Known rows, with every step that occurs
labiz, mirun: 12	8	7	-20	-1	4	-4	-18	11	16	1	-21	-14	2	9	-1	24	-1	-15	-9	-6	7	-4	-8	-5	10	-2	-1
mirun, zozi, gipi: 6	13	2	-30	29	3	1	-27	20	-5	22	-7	0	0	6	16	5	6	-15	-12	-1	-3	1	-19	-4	12	14	10
mirun, labiz, kunoni, zozi: 17	1	-2	-11	8	0	-15	-14	22	-10	-6	-3	-9	-9	-16	12	5	-9	-29	0	3	-4	1	-10	-18	1	-4	18
fumi, gipi, zozi, kunoni, labiz: -1	9	1	-16	11	-5	-8	-29	-2	-7	8	-7	-4	-7	-14	17	7	10	2	-24	8	42	12	-22	-17	5	6	-7
mirun, zozi, kunoni, labiz: -4	7	9	-17	7	-2	-7	-40	-1	-2	12	-1	-4	-15	-14	3	5	6	-12	-24	10	20	2	-17	-13	10	12	5
topuz, fofami, mopo: 8	5	-4	-22	8	-5	1	-45	33	0	5	-12	-17	-18	-6	7	10	5	-2	-22	-6	34	-1	-6	-7	7	9	9
topuz, fofami, zozi, kunoni, labiz, mirun: 9	9	10	-13	-6	1	-1	-34	2	14	2	-11	-8	-6	-7	-5	30	-2	-7	-23	7	30	-8	-13	-9	11	6	8
zozi, mirun, labiz, kunoni: 18	-1	-1	-20	1	4	-8	-12	3	-6	17	-4	-3	-4	-13	5	17	-6	-7	-15	0	-7	-26	-6	-12	11	1	10
topuz, fofami, zozi, mirun: 16	10	6	-38	14	1	3	-35	2	-26	-24	-11	-7	-31	-8	10	23	8	-1	-21	-5	32	-19	-11	-14	9	16	26
kunoni, labiz, mirun, zozi: 10	9	8	-20	6	10	4	-32	9	4	15	-11	-9	-6	3	-6	7	1	-30	-10	10	9	-9	-6	-7	3	5	5
kunoni, zozi, mirun, labiz: 19	5	2	-26	9	5	-6	-13	6	-28	-17	-7	-8	-10	-10	0	9	-3	0	-9	-16	-1	-9	1	-13	3	-2	4
kunoni, labiz, mirun, zozi, gipi: 6	12	3	-26	22	10	4	-23	16	1	31	-7	-1	9	6	6	12	3	-17	-13	5	5	-1	-13	1	9	10	1
fofami, topuz: -8	8	-4	-23	7	-2	5	-22	29	-9	1	-18	-20	-24	-7	10	12	7	-17	-15	-30	20	2	-11	-7	9	16	7
mirun, labiz, kunoni: 17	0	-1	-6	-2	-2	-7	-14	11	9	23	-3	-8	-5	-11	6	18	-8	-10	-12	-1	-14	-18	-11	-15	12	0	11
mirun, zozi: 9	10	8	-23	16	1	0	-37	15	-5	3	-10	-8	-18	4	7	-1	4	-27	-9	3	1	-8	-14	-13	7	11	17
fofami, mopo, mirun, labiz: 12	2	-4	-8	0	-2	4	-23	8	-4	5	-7	-15	-10	-4	-2	10	4	-2	-9	-14	-38	-10	4	-5	9	-1	-6
labiz, kunoni: 9	1	1	-17	5	-3	-12	-20	13	9	17	-8	-8	-9	-9	16	15	-1	-23	-11	7	4	-9	-17	-14	12	5	16
mopo, fofami, zozi: 11	15	9	-17	12	-6	3	-27	-2	-9	-18	-5	-15	-38	-2	15	14	10	2	-10	-10	14	-23	-14	-13	15	15	24
kunoni, labiz, mirun, zozi, gipi, fumi: 6	7	-5	-7	24	5	-4	-15	19	6	21	-8	-6	16	-1	8	14	15	-35	-11	23	15	2	-4	-4	-1	2	5
fumi, gipi: -2	9	-5	-27	9	-1	-4	-20	24	-12	6	-20	-9	-9	7	14	9	6	-2	-22	-4	21	-14	-15	-16	5	10	-5
topuz, fofami, mopo, mirun, labiz, kunoni, zozi: 22	-2	-9	-8	6	-1	-8	-28	25	-13	-2	-2	-8	-9	-19	9	1	-5	-30	-2	7	-8	-6	-3	-13	-2	-5	21
gipi, zozi, mirun, labiz: 26	8	3	-21	12	2	0	-14	-6	-19	-7	-10	-7	-8	-6	8	13	2	11	-11	-16	6	-7	-4	-13	5	-4	0
topuz, fofami, zozi: 17	12	8	-15	9	-8	7	-41	17	-5	-20	-9	-15	-37	-5	12	26	3	-6	-17	-4	25	-10	-19	-19	10	17	32
topuz, fofami: 21	9	5	-12	5	-6	4	-42	18	3	3	-13	-12	-22	2	6	20	3	7	-25	-9	35	-11	-10	-19	11	6	16

Rows
6	11	1	-21	15	-10	-15	-28	1	-3	-9	-16	-1	2	-5	25	3	7	-3	-19	6	26	5	-31	-16	7	5	5
fumi, gipi, zozi, kunoni
5	9	2	-18	1	4	-6	-21	0	8	9	-16	-5	10	-3	5	17	2	-7	-18	9	32	1	-15	-9	4	-2	-11
fumi, gipi, zozi, kunoni, labiz, mirun
21	1	-7	-21	8	5	-6	-9	4	-15	17	-8	1	2	-11	16	10	-3	-5	-14	6	6	-26	-11	-15	4	-1	6
fumi, gipi, zozi, mirun, labiz, kunoni
18	5	4	-25	4	4	0	-14	0	-16	-3	-9	-8	-10	-5	-3	18	-1	14	-18	-19	-4	-18	0	-10	10	1	-2
zozi, mirun, labiz
6	7	-9	-8	31	-4	-15	-8	28	-5	-6	-8	-9	9	-6	21	11	15	-34	-4	13	16	19	-8	-11	-3	-1	12
kunoni, zozi, gipi, fumi
22	9	-2	-25	12	4	2	-12	0	-26	-4	-13	-5	-4	-4	10	10	2	14	-16	-12	11	-16	-5	-14	2	-2	-5
fumi, gipi, zozi, mirun, labiz
11	12	7	-39	17	3	1	-23	-12	-29	-23	-8	-6	-31	-5	13	12	13	5	-15	-9	23	-30	-7	-8	12	14	20
mopo, fofami, zozi, mirun
14	-2	-8	-13	8	0	-12	-18	22	-14	-6	-2	-10	-7	-19	11	-2	-3	-38	5	6	-21	1	-4	-11	-2	-4	15
fofami, mopo, mirun, labiz, kunoni, zozi
12	6	-6	-19	23	1	-11	-9	25	-9	15	0	0	7	-11	19	10	-5	-18	-5	-1	-5	7	-16	-8	7	2	11
mirun, labiz, kunoni, zozi, gipi
7	8	12	-23	3	-1	-13	-37	2	14	-1	-14	1	5	1	-1	4	-2	-25	-15	12	-2	-11	-22	-6	12	7	16
labiz, mirun, zozi, kunoni
-6	6	8	-15	3	-5	-10	-32	-2	3	8	-3	-8	-14	-16	4	15	7	1	-26	1	25	8	-16	-14	13	9	-4
zozi, kunoni, labiz
-1	12	-2	-18	8	-1	9	-20	16	-13	6	-13	-17	-30	-3	11	3	11	1	-17	-35	28	-21	-5	-5	14	14	9
mopo, fofami, topuz
19	0	-4	-9	7	0	-12	-15	15	-13	-7	-2	-7	-8	-15	11	3	-4	-35	4	4	-23	-3	-6	-17	0	-6	18
mopo, mirun, labiz, kunoni, zozi
6	10	11	-13	-4	3	-3	-25	-10	11	2	-7	-8	-7	-5	-3	22	3	-2	-17	4	23	-15	-11	-5	13	4	3
mopo, fofami, zozi, kunoni, labiz, mirun
5	11	-3	-29	30	0	-10	-15	26	-14	-1	-7	-5	0	-3	22	8	4	-15	-6	-8	11	21	-17	-8	7	6	8
kunoni, zozi, gipi
13	13	-4	-22	22	-4	-2	-20	13	-14	-4	-20	-10	-8	3	30	3	10	-5	-10	-1	34	6	-21	-20	-1	1	-1
fumi, gipi, zozi
2	6	8	-16	-5	3	-8	-24	-1	17	10	-13	-8	4	-5	-6	24	0	-9	-19	4	20	1	-11	-5	11	0	-7
zozi, kunoni, labiz, mirun
17	3	-12	-17	21	1	-3	-22	29	-13	18	1	0	6	-13	17	6	0	-17	-7	3	-9	0	-9	-3	4	1	14
topuz, fofami, mopo, mirun, labiz, kunoni, zozi, gipi
3	9	6	-13	11	-6	-9	-32	-8	0	3	-4	-7	-11	-18	14	11	10	-1	-20	4	36	21	-20	-16	9	4	-2
gipi, zozi, kunoni, labiz
25	1	-2	-18	8	3	-7	-11	-2	-7	13	-5	-2	-2	-15	13	13	-4	-9	-9	2	0	-16	-10	-14	7	-3	11
gipi, zozi, mirun, labiz, kunoni
14	11	-3	-42	25	5	-4	-18	-1	-32	-11	-20	-2	-7	-1	25	4	14	-2	-15	-3	38	-6	-13	-14	-1	4	-1
fumi, gipi, zozi, mirun
2	8	10	-17	-4	2	-6	-25	-1	13	-1	-11	-10	-4	-8	-4	28	0	-13	-16	6	18	-1	-14	-6	11	6	2
fofami, zozi, kunoni, labiz, mirun
14	1	-14	3	24	-2	-12	-3	20	-5	6	-2	-5	17	-11	17	11	12	-39	0	19	-16	3	-3	-9	-3	-6	14
mopo, mirun, labiz, kunoni, zozi, gipi, fumi
9	6	2	-44	20	5	-13	-19	7	-34	-29	-13	-7	-16	-9	12	3	7	-19	-7	-7	23	3	-5	-12	0	3	11
kunoni, zozi, mirun
-7	4	4	-19	8	-1	-5	-45	0	-5	12	0	-4	-12	-16	3	-1	12	-20	-20	13	2	3	-10	-5	7	12	1
fofami, mopo, mirun, zozi, kunoni, labiz
